Known rows, with every way that one mark hangs from another:
F[G[U] Y[J]]: [-2.83 -1.98  0.33 -1.78  1.04  1.09 -0.43 -1.34 -0.70 -5.94  0.77  0.10
 -0.44  1.76  1.84 -1.26 -0.60  0.10 -1.91  2.84 -1.80  0.82 -0.90 -2.26
  1.38  0.84 -2.72 -1.26  2.55 -0.33  1.77 -2.62 -2.51  2.21  0.85]
J[P[S] Y]: [ 1.98 -4.65 -3.19 -1.96 -1.72  1.31  2.18  1.51  2.00 -4.15  1.76 -2.09
  0.36  0.01  4.17  0.38 -2.12  0.86 -2.85  0.30 -0.29  2.61 -0.96 -1.56
 -0.29 -1.57 -0.65 -1.19  0.19 -2.65  2.27 -3.89 -1.82  0.38  2.41]
Q[B M[G[F]]]: [ 1.31 -3.46 -1.34 -2.69 -1.81  2.63  1.23  0.44  2.06 -2.81  2.15 -0.45
  0.99  2.28  1.16 -2.82 -4.77 -0.39 -0.39  0.68  2.02  0.55 -0.85  0.02
  0.53  0.01  0.35 -1.03  1.82  1.05  0.98  0.49 -1.34  3.83  0.14]
C[J[P Y]]: [ 1.18 -4.79 -2.13 -3.18  1.26  1.01  2.14  1.36 -0.26 -2.19  0.53 -2.82
  0.05  0.39  2.79  1.09 -2.12  1.20 -2.69  0.42 -1.71  1.80 -1.88 -1.07
  0.54  0.09  0.00 -1.19  0.34 -2.21  0.70 -2.78 -1.57  1.99  2.85]
M[G[F] Q[B]]: [ 1.86 -2.23  0.65 -0.78 -0.04  4.78  0.79 -1.53  2.20 -3.59  2.20 -1.50
  1.25  3.90  2.52 -1.32 -3.54 -2.41 -0.80  1.08  2.72 -0.17 -0.72 -0.11
  2.53  0.56 -2.36  1.55  0.78 -0.30 -0.14  1.77 -0.17  3.43 -0.58]
Q[M[G[U]]]: [ 0.29 -3.47 -1.15 -2.75 -0.61  1.18  1.60  0.20  0.65 -2.52  1.22 -0.17
  1.59  0.49  2.00 -1.67 -1.67 -0.06 -1.02  0.05  0.13  0.17 -0.73  0.08
  0.81  0.56 -0.78 -0.82  0.42  1.49  2.20  0.20 -1.35  2.18  1.03]
Y[J]: [ 0.51 -3.22 -1.40 -3.77  0.93  0.60  0.09  0.72  0.78 -4.30  1.58 -2.42
 -0.06  0.79  2.64 -0.01 -0.83 -0.08 -1.56  2.33 -2.29  0.79 -1.56 -1.18
 -0.70 -1.42 -0.80 -3.65  1.66 -2.29  0.98 -1.38 -0.73  1.98  0.33]
M[Q[B]]: [ 1.92 -1.72 -1.03 -2.20  0.41  3.25 -0.06 -0.62  1.96 -4.04  1.40 -2.17
  1.35  1.96  1.58  0.80 -4.50 -1.69 -1.62  1.83  0.20  0.25 -0.36  1.56
  1.88 -0.72 -1.23 -0.91  1.36  0.47  0.17  0.28 -0.10  2.86 -1.08]
F[G[U] Y]: [-1.74 -1.67  0.12 -1.45  0.97  1.30  0.09 -2.18 -0.72 -5.43  0.68  0.69
  0.37  1.41  1.48 -1.30 -0.90  0.29 -1.53  1.94 -1.34  0.57  0.11 -1.41
  2.68  1.38 -3.07 -0.18  2.54  1.17  2.39 -3.08 -2.27  2.28  0.89]
Q[B M[G[F U]]]: [ 0.73 -3.04 -1.72 -2.04 -2.08  2.71  0.95  0.06  1.68 -3.15  1.56 -0.21
  0.94  2.83  0.98 -2.74 -4.59 -0.29 -0.87  1.35  2.29  1.28 -1.19  0.33
  0.63  0.03  0.57 -0.22  1.39  1.62  1.59  0.50 -1.41  4.31  0.20]
G[F[Y[J[C P]]] U]: [ 0.75 -3.27 -2.97 -1.59 -1.67  2.46  0.46 -1.65  0.79 -3.97  1.26 -1.37
  0.21  1.87  1.01 -2.68 -1.04 -0.37 -2.79  3.83  1.25  3.30 -3.24 -1.21
  1.43  0.50 -1.38 -0.89  1.56 -1.48  4.72 -3.28 -0.92  4.49  1.46]
Y[F[G] J]: [ 0.58 -3.54 -0.92 -4.72  0.89  1.25 -0.33 -0.67  0.04 -5.07  1.95 -1.00
 -1.18  0.36  4.11 -0.49 -0.58  0.55 -1.40  2.91 -2.82  0.38 -1.96 -1.68
 -0.33  2.65 -0.57 -3.87  3.54 -2.81 -1.08 -1.86 -1.83  1.44 -0.41]
U[G[F]]: [ 0.92 -3.36 -2.14 -4.31  0.26  1.13  0.27 -1.26 -0.54 -4.25  1.30  0.20
  0.93  1.75  2.40 -1.28 -1.92  0.23 -1.27  1.87 -0.72  0.54  1.00 -0.17
  1.00 -0.23 -2.39 -0.06  1.63  0.22  2.02 -1.65 -1.47  2.61  1.10]
F[G[U] Y[J[C P]]]: [-2.28 -3.47 -0.44 -1.78 -0.11  2.30  0.85 -0.63 -0.64 -5.84  1.46 -0.15
 -0.21  0.60  2.38 -1.46 -0.55  0.08 -3.05  2.92 -1.44  1.50 -2.15 -1.87
  1.47  0.87 -2.52 -2.15  3.02 -1.57  2.73 -3.26 -2.28  2.04  1.63]
M[G[F[Y] U]]: [ 0.76 -2.58  0.30 -0.64 -0.13  2.63  1.06 -2.01  0.75 -3.56  1.39 -0.61
  0.51  2.92  2.25 -2.44 -0.04 -0.52 -0.63  0.67  1.64  1.03 -0.98 -1.86
  2.37  1.09 -2.56  1.47  0.88 -0.16  3.05 -1.17 -0.99  3.45  1.15]
G[F[Y] U]: [ 1.06 -1.94 -2.52 -1.36 -0.92  1.77 -0.10 -2.69  0.76 -3.74  0.64 -0.79
  0.72  2.55  0.35 -2.55 -1.39 -0.25 -1.77  3.08  1.29  2.64 -1.61 -0.93
  2.22  0.88 -1.75  0.48  1.20  0.49  4.52 -3.16 -0.89  4.62  0.91]
F[G[U] Y[J[C P[S]]]]: [-2.35 -2.98 -0.51 -1.65 -0.44  2.33  0.75  0.13 -0.77 -5.88  1.58  0.16
 -0.65  0.74  2.62 -1.86 -0.99  0.27 -2.46  2.64 -1.63  1.63 -2.27 -2.37
  1.08  0.36 -2.20 -1.80  2.93 -1.72  2.55 -2.99 -2.54  1.73  1.70]
M[G Q[B]]: [ 1.21 -2.19  1.51 -0.98  0.73  4.34  0.79 -0.65  2.06 -4.11  1.83 -1.65
  1.02  2.98  3.01  0.23 -3.16 -2.12 -0.76  0.00  1.51 -0.73 -0.20  0.36
  2.42 -0.13 -2.13  0.96  1.09 -0.03 -0.72  1.92 -0.42  2.51 -0.65]
M[G[F[Y[J]] U] Q]: [-0.15 -2.14  0.87 -0.10  0.33  4.00  0.23 -2.08  1.34 -3.84  1.28 -1.39
  1.07  3.51  2.49 -1.50 -1.19 -2.39 -1.63  1.68  2.66  0.54 -1.80 -1.21
  2.68  1.30 -3.37  2.25  0.06 -0.55  1.63  1.21 -0.63  3.23  0.23]
J[C P[S] Y[F]]: [ 3.48 -5.98 -3.44 -3.61 -2.00  3.14  3.86  2.35  2.85 -3.47  3.44 -1.55
 -0.58 -1.70  5.25 -1.25 -2.78  1.04 -3.74  0.61 -0.16  2.89 -3.30 -0.99
  0.51 -0.37  0.13 -2.39  1.64 -5.50  3.45 -4.32 -1.21  0.85  2.55]

Rows:
[-2.78 -2.41  0.10 -2.20  1.01  1.83  0.60 -0.70 -0.41 -5.53  1.60  0.28
 -0.50  1.29  2.04 -2.10 -0.94  0.05 -2.38  3.11 -1.74  0.89 -1.79 -2.01
  1.74  0.20 -2.71 -1.64  2.79 -1.41  2.61 -2.56 -1.94  2.28  1.10] : F[G[U] Y[J[C]]]
[ 1.98 -2.47  0.45 -1.22  0.68  3.98  1.24 -1.80  1.53 -2.86  2.10 -1.37
  1.80  2.61  3.02 -1.31 -1.65 -2.39 -0.80  0.83  2.01 -0.65 -0.61 -0.52
  2.69  1.29 -3.39  1.69  0.02 -0.61  0.49  1.48  0.04  2.34 -0.04] : M[G[F] Q]
[ 0.72 -4.00 -0.51 -2.85 -0.34  1.88  0.82  1.33  1.55 -4.60  2.10 -2.34
 -0.71 -0.49  2.50 -1.23 -1.22 -0.08 -1.41  0.51 -1.22  1.49 -2.73 -2.09
  0.48 -0.85 -1.39 -3.89  3.06 -3.16  3.43 -2.89 -1.76  2.20  1.75] : F[Y[J[C P[S]]]]
[ 0.47 -3.89 -2.32 -2.80  0.52  1.54  1.70  1.46 -0.89 -2.99  0.31 -1.51
 -1.11  0.80  3.66  0.31 -2.58  1.74 -2.16  0.66 -1.94  2.37 -2.38 -1.94
  0.15  1.18  0.81 -0.32  0.75 -2.37 -0.31 -2.75 -2.49  1.68  2.61] : C[J[P[S] Y[F[G[U]]]]]
[ 1.67 -3.34 -2.04 -3.00  0.62  1.38  1.30  2.06 -1.40 -2.42  0.40 -2.30
 -0.28  0.11  2.48  0.48 -2.34  1.05 -0.51 -0.39 -2.95  1.58 -2.05 -1.19
 -0.05 -0.11  0.79 -1.73  1.35 -1.10 -0.16 -1.79 -1.77  1.90  2.36] : C[J[P[S]]]
[ 3.45 -6.27 -3.09 -3.24 -1.27  1.61  1.94 -0.59  2.30 -3.98  1.73 -2.78
  0.19 -0.86  4.41  1.29 -1.10  0.94 -3.87  0.87  0.28  2.42 -1.56 -0.43
  0.52  1.94 -0.56 -2.31  1.56 -3.09  2.13 -4.71 -1.81  1.17  1.83] : J[P Y[F]]
[ 1.35 -3.92 -1.65 -3.78  1.14  0.89  1.67 -1.12  1.90 -4.00  1.82 -0.71
 -0.15  0.68  3.88 -0.48 -1.76  1.00 -2.83  1.88 -0.87  0.76 -0.18 -1.17
  1.30  1.30 -1.42 -0.85  1.15 -2.41  1.16 -3.38 -1.36  1.15  0.73] : J[Y[F[G]]]
[ 1.06 -4.35 -1.81 -3.89 -1.20  1.81 -0.17  0.32 -0.30 -5.63  2.05 -1.30
 -1.44 -0.36  4.96 -0.08 -0.72  0.71 -1.46  2.10 -2.74  1.52 -2.70 -2.23
 -1.27  2.66  0.11 -4.07  3.82 -3.26 -1.32 -2.40 -2.66  0.64  0.42] : Y[F[G] J[P[S]]]
[-0.05 -3.50 -1.22 -2.29 -2.03  3.19  1.15  0.92  2.12 -3.29  2.16 -0.45
  0.35  2.55  1.02 -3.51 -4.66 -0.43 -1.36  1.52  2.43  1.48 -2.30 -0.36
  0.60 -0.41  0.38 -1.00  1.92  0.01  2.35  0.41 -1.48  4.45  0.55] : Q[B M[G[F[Y[J[C]]] U]]]
[ 1.24 -4.91 -2.04 -3.63  1.18  1.38  1.98  0.69 -0.63 -2.70  0.65 -2.20
 -0.57  0.18  3.46  0.91 -2.10  1.47 -2.66  0.79 -1.98  1.58 -2.05 -1.33
  0.61  1.99  0.22 -1.28  1.30 -2.48 -0.24 -3.10 -2.21  1.74  2.54] : C[J[P Y[F[G]]]]
[ 0.30 -2.49 -2.52 -1.79 -0.87  2.13  0.32 -1.64  0.98 -3.86  1.16 -1.02
  0.23  2.30  0.81 -3.13 -1.38 -0.38 -2.35  3.92  1.06  2.81 -2.91 -1.37
  1.62  0.12 -1.50 -0.45  1.35 -1.32  4.68 -2.88 -0.69  4.65  1.03] : G[F[Y[J[C]]] U]
[ 3.08 -6.04 -2.37 -5.03 -1.07  2.75  1.34  0.84  1.33 -4.24  2.92 -2.75
 -1.10 -1.82  4.35 -0.25 -0.58  0.28 -2.88  2.18 -1.68  1.97 -4.26 -0.53
 -0.43  1.89  0.47 -5.58  3.91 -4.97  1.39 -2.87 -1.13  2.07  0.88] : Y[F J[C P]]
[-0.25 -3.57 -1.13 -4.22  0.48  0.99 -0.42 -1.05 -0.22 -4.74  1.19 -0.14
  0.18  1.91  2.23 -1.54 -1.80  0.06 -1.33  1.90 -0.54  0.70  0.36 -1.21
  0.88 -0.05 -2.77 -0.58  2.20 -0.54  2.42 -1.80 -2.03  2.97  1.35] : U[G[F[Y[J]]]]
[ 2.65 -4.92 -2.32 -4.78  0.75  2.35  3.64  0.75  3.29 -2.70  3.40 -1.08
 -0.21 -0.77  4.01 -1.73 -2.58  0.80 -3.76  1.81 -0.24  1.37 -2.18 -0.29
  1.88 -0.46 -0.94 -1.91  1.27 -4.91  3.74 -3.49 -0.05  2.03  1.42] : J[C Y[F]]
[ 1.94 -5.46 -3.57 -3.03 -2.04  3.44  3.83  1.77  1.70 -4.16  3.21 -0.39
 -0.54 -1.10  5.25 -1.56 -2.62  1.20 -4.20  1.70 -0.38  2.95 -3.03 -1.13
  0.81  0.15 -0.28 -1.40  1.56 -4.73  2.96 -4.35 -1.64  0.57  2.53] : J[C P[S] Y[F[G[U]]]]
[ 0.15 -2.55  0.44  0.59 -1.22  5.09 -0.03 -1.65  1.84 -4.65  1.40 -1.83
  0.52  4.33  2.20 -0.96 -2.84 -2.45 -1.98  1.80  3.63  1.41 -2.11 -0.65
  2.34  1.00 -2.24  1.87  0.99 -0.35  0.99  1.05 -1.05  4.09  0.07] : M[G[F[Y[J[P]]] U] Q[B]]
[ 0.32 -3.35 -1.27 -3.99  0.39  1.07 -0.13 -1.48 -0.20 -4.51  1.11  0.13
  0.62  1.78  2.06 -1.63 -1.90  0.11 -1.13  1.42 -0.34  0.54  0.91 -0.80
  1.47  0.23 -2.92 -0.21  2.18  0.15  2.62 -2.19 -2.01  2.87  1.31] : U[G[F[Y]]]
[ 1.65 -4.36 -2.20 -3.46  0.55  1.33  1.71  2.04 -0.16 -2.58  0.66 -2.34
 -1.08  0.29  3.58  0.53 -2.69  1.55 -1.73 -0.23 -1.93  2.15 -2.51 -1.85
 -0.08  0.75  1.02 -1.11  0.95 -2.96 -0.02 -2.77 -2.21  1.68  2.57] : C[J[P[S] Y[F]]]
[ 2.80 -5.40 -2.20 -4.42 -1.06  1.59 -0.24 -0.02  0.86 -4.80  1.72 -3.16
 -1.02 -0.99  4.24  0.97 -0.19  0.45 -2.10  1.77 -1.83  1.91 -3.17 -0.96
 -1.05  2.60  0.49 -5.15  3.69 -3.42  0.16 -2.81 -1.78  1.90  0.44] : Y[F J[P]]
[ 2.26 -6.52 -3.44 -3.51 -1.38  3.45  4.09  0.20  1.77 -3.87  3.06 -1.09
  0.14 -1.50  4.75 -0.69 -1.74  0.98 -5.46  2.43  0.12  2.68 -2.87  0.01
  1.55  1.32 -0.92 -2.00  1.77 -4.48  3.51 -4.93 -1.14  1.14  2.42] : J[C P Y[F[G[U]]]]
[ 1.90 -5.01 -2.19 -3.69  1.01  1.27  1.82  0.92 -0.07 -2.29  0.57 -2.81
 -0.58  0.00  3.25  1.10 -2.09  1.48 -2.51  0.37 -1.62  1.91 -2.40 -1.13
  0.49  1.58  0.54 -1.58  1.06 -2.80  0.28 -3.11 -1.93  2.12  2.56] : C[J[P Y[F]]]
[ 3.81 -7.08 -3.49 -4.08 -1.38  3.16  4.10  0.80  2.88 -3.18  3.31 -2.30
  0.07 -2.13  4.64 -0.34 -1.83  0.78 -4.99  1.40  0.38  2.57 -3.13  0.19
  1.25  0.74 -0.50 -2.93  1.88 -5.16  3.96 -4.86 -0.74  1.53  2.55] : J[C P Y[F]]
[ 1.45 -2.20  1.42 -0.52  0.13  4.71  0.36 -1.58  2.52 -3.87  2.13 -1.55
  0.91  3.82  2.09 -1.52 -3.46 -2.53 -0.60  0.74  3.24 -0.13 -0.91 -0.77
  2.91  0.95 -2.79  1.59  1.39 -0.45  0.44  1.29 -0.62  3.69 -0.39] : M[G[F[Y]] Q[B]]
[-0.18 -3.18 -1.29 -4.01  0.49  1.38 -0.59 -0.93 -0.34 -5.37  1.31 -0.69
 -1.28  0.87  3.82 -0.43 -0.40  0.61 -1.92  3.47 -2.52  1.13 -2.24 -1.39
 -0.17  2.53 -0.41 -3.10  3.15 -2.25 -0.60 -1.94 -1.94  1.86 -0.34] : Y[F[G[U]] J]
[-1.35 -3.49  0.02 -2.57  0.22  2.13  1.02  0.57 -0.18 -5.55  2.35 -0.26
 -0.54  0.07  3.00 -1.95 -1.24  0.09 -1.68  1.60 -2.07  0.58 -1.84 -2.65
  0.90  0.43 -2.51 -3.04  3.54 -2.49  1.83 -2.93 -2.44  1.17  1.64] : F[G Y[J[C P[S]]]]
[-2.57 -2.55 -0.34 -1.27 -0.38  1.51 -0.36 -0.61 -0.96 -6.37  0.84 -0.16
 -0.66  1.28  2.56 -1.00 -0.68  0.25 -1.90  2.32 -1.71  1.60 -1.41 -2.65
  0.72  0.88 -2.23 -1.55  2.75 -0.71  1.69 -2.97 -3.04  1.57  1.44] : F[G[U] Y[J[P[S]]]]
[-0.28 -3.24 -1.05 -1.93 -1.98  2.68  0.43  0.40  1.95 -3.60  1.57 -0.61
  0.30  2.97  0.87 -2.93 -4.46 -0.50 -1.05  1.33  2.30  1.39 -1.76 -0.52
  0.33 -0.06  0.35 -0.85  1.81  0.82  1.75  0.38 -1.85  4.40  0.38] : Q[B M[G[F[Y[J]] U]]]
[ 0.63 -3.60 -0.29 -2.39 -0.32  1.05 -0.29  0.72  1.17 -5.00  1.33 -2.60
 -0.61  0.18  2.45 -0.41 -0.89 -0.05 -0.84  0.19 -1.31  1.47 -1.96 -2.42
  0.13 -0.27 -1.36 -3.57  2.92 -2.11  2.55 -2.90 -2.22  2.11  1.46] : F[Y[J[P[S]]]]
[ 0.21 -3.05 -1.00 -2.15 -1.52  2.41  1.02  0.72  1.61 -3.43  1.45 -0.37
  0.76  2.17  1.31 -1.72 -4.36 -0.08 -0.96  0.52  1.23  0.86 -0.77  0.60
  0.55 -0.49  0.71 -0.76  1.51  1.82  1.21  0.63 -1.60  3.64  0.21] : Q[B M[G[U]]]
[-0.04 -3.14 -1.38 -3.60  2.44  0.88  1.47  0.37 -0.61 -2.39  0.23 -1.19
 -0.79  1.54  2.80 -0.06 -2.48  1.58 -2.18  1.42 -2.11  1.22 -1.67 -1.35
  1.17  1.12  0.04 -0.07  0.60 -1.96 -0.06 -2.27 -1.65  2.32  1.82] : C[J[Y[F[G[U]]]]]
[ 0.98 -3.93 -2.25 -2.82  0.77  1.07  2.01  2.33 -0.21 -2.42  0.54 -2.39
 -0.52  0.73  3.05  0.52 -2.78  1.43 -1.85 -0.02 -2.05  2.06 -2.00 -1.83
 -0.06 -0.87  0.50 -0.76  0.18 -2.52  0.42 -2.48 -1.89  1.55  2.95] : C[J[P[S] Y]]
[-0.12 -2.12  0.76 -0.01 -0.41  5.40  0.58 -1.14  2.20 -4.28  1.89 -1.34
  0.36  4.35  2.07 -1.92 -3.26 -2.51 -1.89  2.18  3.39  1.05 -2.32 -0.59
  2.83  0.18 -2.29  1.99  0.93 -1.06  1.63  1.45 -0.44  4.31 -0.10] : M[G[F[Y[J[C]]] U] Q[B]]
[ 0.83 -5.27 -2.44 -4.23 -1.13  3.01  1.22  0.01 -0.24 -5.18  2.43 -1.12
 -1.14 -0.96  4.50 -0.71 -0.41  0.57 -3.50  3.59 -2.01  2.10 -3.97 -0.71
 -0.09  2.69 -0.02 -4.23  3.77 -3.86  0.77 -2.92 -1.68  1.62  0.85] : Y[F[G[U]] J[C P]]
